What can hang from each mark:
K324: K515
K493: K515 K815
K515: K9
K806: K815
K663: K314
K508: K80
K322: K663
K314: K663
K815: K493 K838 K996
K861: K806
K838: K815
K632: K314 K815
K996: K324
K9: K80

Known rows, with every way that one mark hangs from another:
K322[K663[K314]]: [-0.19 -1.55 -0.25 -0.31  1.75  0.87 -0.29 -0.23 -0.10  0.47 -1.34 -0.47
  0.23  2.12  0.80  0.47  0.92  0.20 -0.42 -0.63 -0.65 -1.71 -0.48 -2.19]
K632[K314[K663] K815[K493[K515] K838]]: [-1.70  5.51 -1.42 -0.08  1.19  2.96 -0.50 -0.77  4.28 -0.59  3.62  2.07
  0.28 -2.88 -1.09  2.86 -4.05 -1.18 -0.18  1.47 -0.82 -4.67  1.95  0.25]
K806[K815[K493[K515[K9]] K838]]: [-2.46  3.45  0.79 -0.13  2.88  2.22 -0.25 -0.32  2.74  0.10  2.51 -0.62
 -1.58 -0.33 -0.50  1.91 -0.28 -0.35 -0.01  1.17 -1.29 -3.64  1.27  1.61]
K632[K815[K493[K515[K9]]]]: [ 0.00  3.13  0.02 -0.88  1.22  2.83 -0.10 -0.37  2.36  0.46  1.43  1.00
 -0.65 -0.75 -0.40  1.70 -1.89 -1.35 -0.01  0.71 -0.50 -0.89  0.15  0.14]
K493[K815]: [ 0.22 -0.39  0.35  0.59 -2.33  0.64  0.12 -0.08  1.44 -0.81 -1.79  2.62
 -1.12  1.13 -0.92  0.54 -0.31  0.03 -0.08 -0.21 -0.78 -0.84  0.22 -0.44]
K815[K493[K515[K9]] K838 K996[K324]]: [-3.64  4.19  0.21  0.13  8.63 -0.37 -0.89 -1.90  0.22 -0.28  2.07 -1.27
 -2.90  3.64 -0.39  3.09 -0.85 -0.54 -0.85  2.64 -1.33 -2.39  2.97  1.29]
K493[K515 K815]: [ 0.81  0.76  0.21  0.68 -1.54  0.52  0.27 -0.49  1.08 -1.62 -0.03  5.24
 -2.08  0.97 -2.77  1.11 -0.65 -0.14 -0.34 -0.40 -1.47 -1.52  1.06 -0.43]
K324[K515[K9[K80]]]: [ 2.14  0.98  0.41 -1.79  3.31  2.40  0.29  0.23  1.62  1.39  1.90 -1.09
  0.23 -0.25  0.65 -0.19  2.83 -0.69  0.53 -1.26  0.12 -0.54 -0.74 -1.87]
K493[K515[K9] K815[K838 K996[K324]]]: [-0.52  3.15  0.39  0.17  3.04  1.48 -0.64 -1.52  1.62 -1.28  1.63  3.26
 -3.77  3.47 -1.07  2.15 -0.81 -0.27 -0.37  0.64 -1.88 -1.40  2.14 -0.52]
K632[K314 K815]: [ 0.60  2.92 -0.09 -0.94 -2.65  3.31 -0.29  0.18  4.45  0.77  1.44  1.13
  1.62 -1.08  0.28  0.77 -3.19 -1.53  0.31  0.78  0.42 -0.08  0.03 -0.83]
K632[K314[K663] K815[K493 K996[K324]]]: [-2.34  4.85 -1.27 -0.56 -0.27  3.24 -0.51 -0.69  4.38 -0.08  0.62  0.47
  0.69  1.30  0.05  2.96 -4.30 -2.21 -0.14  0.93 -0.19 -3.11  1.59 -1.30]
K838[K815[K493[K515[K9]]]]: [ 2.37  0.16 -0.08 -0.67  2.65  1.48  0.28 -0.89  0.83 -0.39 -2.25 -0.47
 -1.77 -0.30 -0.52  1.95  0.06 -0.83 -0.17  1.50  0.13 -0.60 -0.10 -1.66]
K493[K515[K9]]: [ 1.50  2.00  0.02 -0.88  1.84  1.60 -0.13 -0.74  0.10 -0.36  2.59  1.94
 -1.69 -0.60 -0.39  0.52 -0.10 -0.56  0.07 -0.31 -0.92  0.26  0.42 -0.54]
K996[K324[K515[K9[K80]]]]: [ 0.23  0.37  0.69 -1.17  3.24  2.40  0.15 -0.05  0.67  0.79  2.66 -0.87
 -0.38  1.30  1.07  0.90  1.07 -0.76  0.56 -1.14 -0.63  2.05  0.32 -2.38]
K508[K80]: [-0.81  0.92 -0.41  0.16  0.63  1.57  0.31  0.11 -1.12 -0.15 -0.57  0.08
  1.00 -0.57 -0.31 -0.24 -0.35  0.50  0.42 -2.53 -0.30 -1.25  0.05 -1.13]
K632[K314 K815[K493[K515] K838 K996]]: [-1.77  5.56 -0.21 -0.38  2.40  1.79 -0.75 -0.87  4.63  0.48  1.86  0.57
  0.23  0.92 -1.01  2.43 -3.45 -1.58 -0.55  2.83 -0.05 -3.37  1.91  0.85]
K632[K314 K815[K493]]: [-0.43  3.26 -0.01 -0.96 -1.03  3.03 -0.23 -0.08  4.47  0.85  0.80  0.54
  1.36 -1.17 -0.05  1.54 -3.36 -1.90  0.06  1.63  0.13 -1.04  0.37 -0.09]
K996[K324[K515]]: [-0.35 -0.16  0.50  0.04  2.57  0.83  0.26  0.05 -0.28  0.46  1.68 -0.54
 -0.09  1.95  0.23  0.71  0.47 -0.52  0.25 -0.63 -0.36  1.39  0.66 -1.41]
K861[K806[K815[K493]]]: [-1.65  0.95  1.19 -1.16  1.31  1.16  0.45  0.18  2.28 -0.38 -1.01  1.01
 -0.38  2.29  0.00  0.38  0.19 -1.08  0.37  0.56 -1.36 -2.24 -0.44  0.98]
K324[K515[K9]]: [ 2.20  1.10  0.26 -1.06  3.34  1.89  0.18  0.03  0.72  1.36  1.33 -1.39
 -0.17  0.42  0.94 -0.54  2.18 -0.74  0.45 -0.56  0.33 -0.55 -0.65 -1.03]
K515[K9]: [ 1.28  1.22  0.20 -1.46  1.49  2.46 -0.40 -0.49  0.64  0.60  1.20 -1.02
 -1.13 -0.54  2.11 -0.07  0.34 -0.55  0.51 -0.15 -0.28  1.26 -0.60 -0.73]
K815[K493 K838 K996[K324[K515]]]: [-4.03  2.88  0.27  0.76  8.47 -1.37 -0.59 -1.20  0.29  0.45  0.55 -2.89
 -1.38  4.46 -0.37  2.45  0.18 -0.29 -0.85  2.62 -0.42 -3.26  2.55  1.39]
K663[K314]: [ 0.41 -1.61 -0.44  0.23  1.32 -1.35 -0.49  0.20 -0.73  0.57 -1.84 -0.73
 -0.28  2.89  0.57 -0.07  2.10 -0.78 -0.40 -0.15 -0.36  0.25 -0.30 -0.76]
K861[K806]: [-0.07 -0.20  0.57 -1.03  1.49 -0.19  0.34 -0.06  0.42 -0.64 -0.80  1.74
 -0.16  1.89  0.20 -0.55  0.35 -0.60  0.31  0.27 -0.92 -0.32 -0.69  0.38]
K632[K314[K663] K815[K493 K996]]: [-1.73  5.02 -1.46 -0.59 -0.71  2.90 -0.47 -0.59  4.60  0.02 -0.01  0.46
  0.98  0.62 -0.25  2.46 -3.86 -2.06 -0.23  1.07  0.17 -4.27  1.18 -0.74]

Rows:
[-0.64  0.40  0.43  0.60 -0.31  0.43 -0.01 -0.35  1.54 -0.49 -2.24  1.66
 -1.40  4.89 -0.84  1.11 -0.04 -0.51 -0.26 -0.11 -0.55 -1.16  0.94 -1.15]
K493[K815[K996[K324[K515]]]]
[-1.42  1.27  0.19  1.04  0.75 -0.47 -0.48 -0.66  1.71 -0.82 -1.60  1.38
 -1.83  3.38 -0.97  1.15 -0.25  0.42 -0.54  1.12 -0.61 -2.88  1.31  0.55]
K493[K815[K838 K996]]
[ 1.64  1.53  0.52 -1.02 -0.48  2.72  0.10 -0.60  2.45 -1.15  1.37  4.81
 -2.46 -0.01 -1.59  1.39  0.21 -0.50  0.08 -1.18 -1.90 -0.60  0.56 -1.81]
K493[K515[K9[K80]] K815]
[ 1.34 -0.52 -0.13 -0.20  1.35  0.73  0.00 -0.66  0.77 -0.29 -3.53 -1.58
 -1.14  3.57  0.25  1.65 -0.11 -0.60 -0.19  1.10  0.90  0.50  0.12 -2.71]
K838[K815[K996[K324]]]
[ 0.25  0.47  0.57 -0.70  3.30  2.03  0.07 -0.18  0.04  0.76  2.23 -1.04
 -0.67  1.71  1.27  0.67  0.62 -0.80  0.50 -0.70 -0.49  2.01  0.38 -1.78]
K996[K324[K515[K9]]]
[-0.78  2.48  0.08  1.18  1.51 -0.61 -0.33 -1.06  1.39 -1.60  0.19  4.02
 -2.70  3.14 -2.83  1.71 -0.57  0.25 -0.82  0.90 -1.33 -3.56  2.17  0.52]
K493[K515 K815[K838 K996]]
[-2.01  1.11  0.38  1.09  1.17 -0.10 -0.52 -0.77  1.51 -0.91 -0.95  1.33
 -2.06  4.07 -0.66  1.63 -0.69  0.29 -0.45  0.97 -0.96 -1.67  1.71 -0.01]
K493[K815[K838 K996[K324]]]
[-1.44  2.32  0.27  1.25  1.97 -0.23 -0.36 -1.16  1.17 -1.71  0.80  3.98
 -2.97  3.85 -2.54  2.21 -1.05  0.10 -0.73  0.75 -1.67 -2.37  2.55  0.01]
K493[K515 K815[K838 K996[K324]]]
[ 0.70  2.35  0.49 -0.55  1.80  2.27 -0.24 -0.91  2.49 -1.26  2.83  4.29
 -2.93 -0.54 -1.57  1.77  0.26  0.20 -0.06 -0.29 -2.12 -1.59  1.26 -0.83]
K493[K515[K9[K80]] K815[K838]]
[ 1.89 -0.31 -0.16 -0.17  2.17  0.63  0.42 -0.72  0.62 -0.60 -2.63 -0.08
 -1.39 -0.09 -1.22  1.98 -0.06 -0.63 -0.34  1.58  0.22 -1.01  0.10 -1.39]
K838[K815[K493[K515]]]
[-2.29  1.50  1.14 -0.83  2.89  0.85  0.22 -0.02  2.32 -0.46  0.02  0.61
 -0.74  1.87 -0.02  0.61  0.18 -0.62  0.27  1.20 -1.52 -2.99  0.06  1.69]
K861[K806[K815[K493 K838]]]
[ 1.07  0.88  0.01 -0.61  3.90  1.21  0.00 -1.31  0.87 -0.38 -2.90 -1.19
 -2.23  3.12 -0.25  2.68 -0.32 -1.24 -0.40  1.78  0.16 -0.38  0.68 -2.22]
K838[K815[K493[K515[K9]] K996[K324]]]
[-1.57  1.26  1.05 -0.83  1.74  1.01  0.17  0.16  2.28 -0.50  0.46  1.03
 -0.52  1.91  0.22  0.08  0.33 -0.39  0.46  0.65 -1.32 -2.32 -0.19  1.19]
K861[K806[K815[K838]]]
[-3.80  2.98 -0.06  0.71  6.68 -1.97 -0.76 -1.23  0.49  0.13 -0.65 -2.55
 -1.34  3.03 -0.53  1.97 -0.16  0.06 -1.03  3.09 -0.19 -4.22  2.08  2.37]
K815[K493 K838 K996]
[-4.26  3.58  0.14  0.89  7.90 -1.56 -0.71 -1.66 -0.08 -0.55  1.51 -0.73
 -2.33  3.92 -1.41  3.11 -1.03 -0.25 -1.09  2.72 -1.19 -3.01  3.26  1.65]
K815[K493[K515] K838 K996[K324]]
[ 1.81 -0.40 -0.05 -0.22  2.13  0.73  0.15 -0.55  0.88  0.04 -3.39 -1.81
 -0.92  3.80  0.09  1.50  0.57 -0.74 -0.14  0.98  1.10 -0.02  0.06 -2.86]
K838[K815[K996[K324[K515]]]]
[-2.29  2.10  0.36 -0.45  5.75  0.16 -0.23 -0.95  0.45  0.80 -1.18 -2.52
 -1.14  5.01  0.36  1.93  0.24 -1.47 -0.48  1.29 -0.20 -1.35  1.32 -0.24]
K815[K493 K996[K324[K515[K9]]]]
[ 1.22  0.39  0.10 -0.71  4.28  1.38  0.08 -0.97  1.13  0.34 -3.56 -2.70
 -1.58  3.53  0.47  2.24  0.48 -1.27 -0.25  1.71  0.70 -0.52  0.19 -2.37]
K838[K815[K493 K996[K324[K515[K9]]]]]
[-4.49  3.19  0.87  0.32  3.22  1.20 -0.48 -0.37  2.71  0.30  0.57 -2.39
 -1.21  3.42 -0.05  2.39 -0.62 -0.48 -0.29  1.62 -0.78 -3.54  1.86  1.29]
K806[K815[K493 K838 K996[K324]]]
[-2.79  4.33  0.06 -0.38  7.95 -0.50 -0.78 -1.60  1.18 -0.09  1.58 -1.01
 -2.22  2.21 -1.00  2.59  0.21 -0.30 -0.92  2.38 -0.95 -4.10  2.31  1.45]
K815[K493[K515[K9[K80]]] K838 K996]
[-3.27  2.94  0.80 -0.10  1.32  1.61 -0.06 -0.27  2.49  0.03 -0.05 -0.52
 -1.21  3.87 -0.97  2.30 -0.83 -1.25 -0.28  0.61 -0.91 -2.80  1.55  0.32]
K806[K815[K493[K515] K996[K324]]]
[ 0.31 -0.14 -0.02 -0.20  3.02  0.42  0.06 -0.92  0.81 -0.21 -4.20 -2.12
 -1.40  3.46 -0.07  2.43 -0.28 -0.97 -0.43  1.93  0.62 -0.48  0.48 -1.97]
K838[K815[K493 K996[K324]]]
[-4.04  3.26  0.89  0.31  3.96  1.27 -0.32 -0.24  2.82  0.62  0.75 -2.55
 -1.03  3.67 -0.24  2.24  0.02 -0.59 -0.25  1.44 -0.62 -3.99  1.79  1.12]
K806[K815[K493 K838 K996[K324[K515]]]]
[-2.64  3.11  0.66 -0.11  0.87  1.26 -0.02 -0.18  2.71  0.11 -0.67 -0.48
 -0.95  3.15 -1.25  1.81 -0.39 -1.11 -0.38  0.76 -0.57 -4.03  1.16  0.86]
K806[K815[K493[K515] K996]]
[ 1.24  0.61 -0.27 -0.19  2.90 -0.01  0.17 -1.03  0.87 -0.48 -3.96 -0.83
 -1.57  2.64 -1.28  2.20 -0.01 -0.90 -0.67  1.98  0.62 -1.96  0.50 -1.41]
K838[K815[K493[K515] K996]]
[-3.60  3.28  0.34  0.25  8.94 -0.50 -0.72 -1.36  0.51  0.65  0.96 -3.24
 -1.79  4.25  0.36  2.44  0.28 -0.50 -0.68  2.56 -0.53 -2.82  2.33  1.14]
K815[K493 K838 K996[K324[K515[K9]]]]
[-1.05  4.12 -1.33 -0.63 -1.48  3.53 -0.23 -0.27  4.38 -0.10  1.29  1.22
  1.19 -2.13 -0.18  2.22 -3.91 -1.77  0.10  0.65 -0.23 -3.34  0.80 -0.73]
K632[K314[K663] K815[K493]]
[-1.55  1.20  0.44  1.08  1.95 -0.05 -0.35 -0.65  1.61 -0.59 -0.78  1.13
 -1.86  4.32 -0.84  1.46 -0.01  0.16 -0.41  0.79 -0.79 -2.19  1.64 -0.16]
K493[K815[K838 K996[K324[K515]]]]
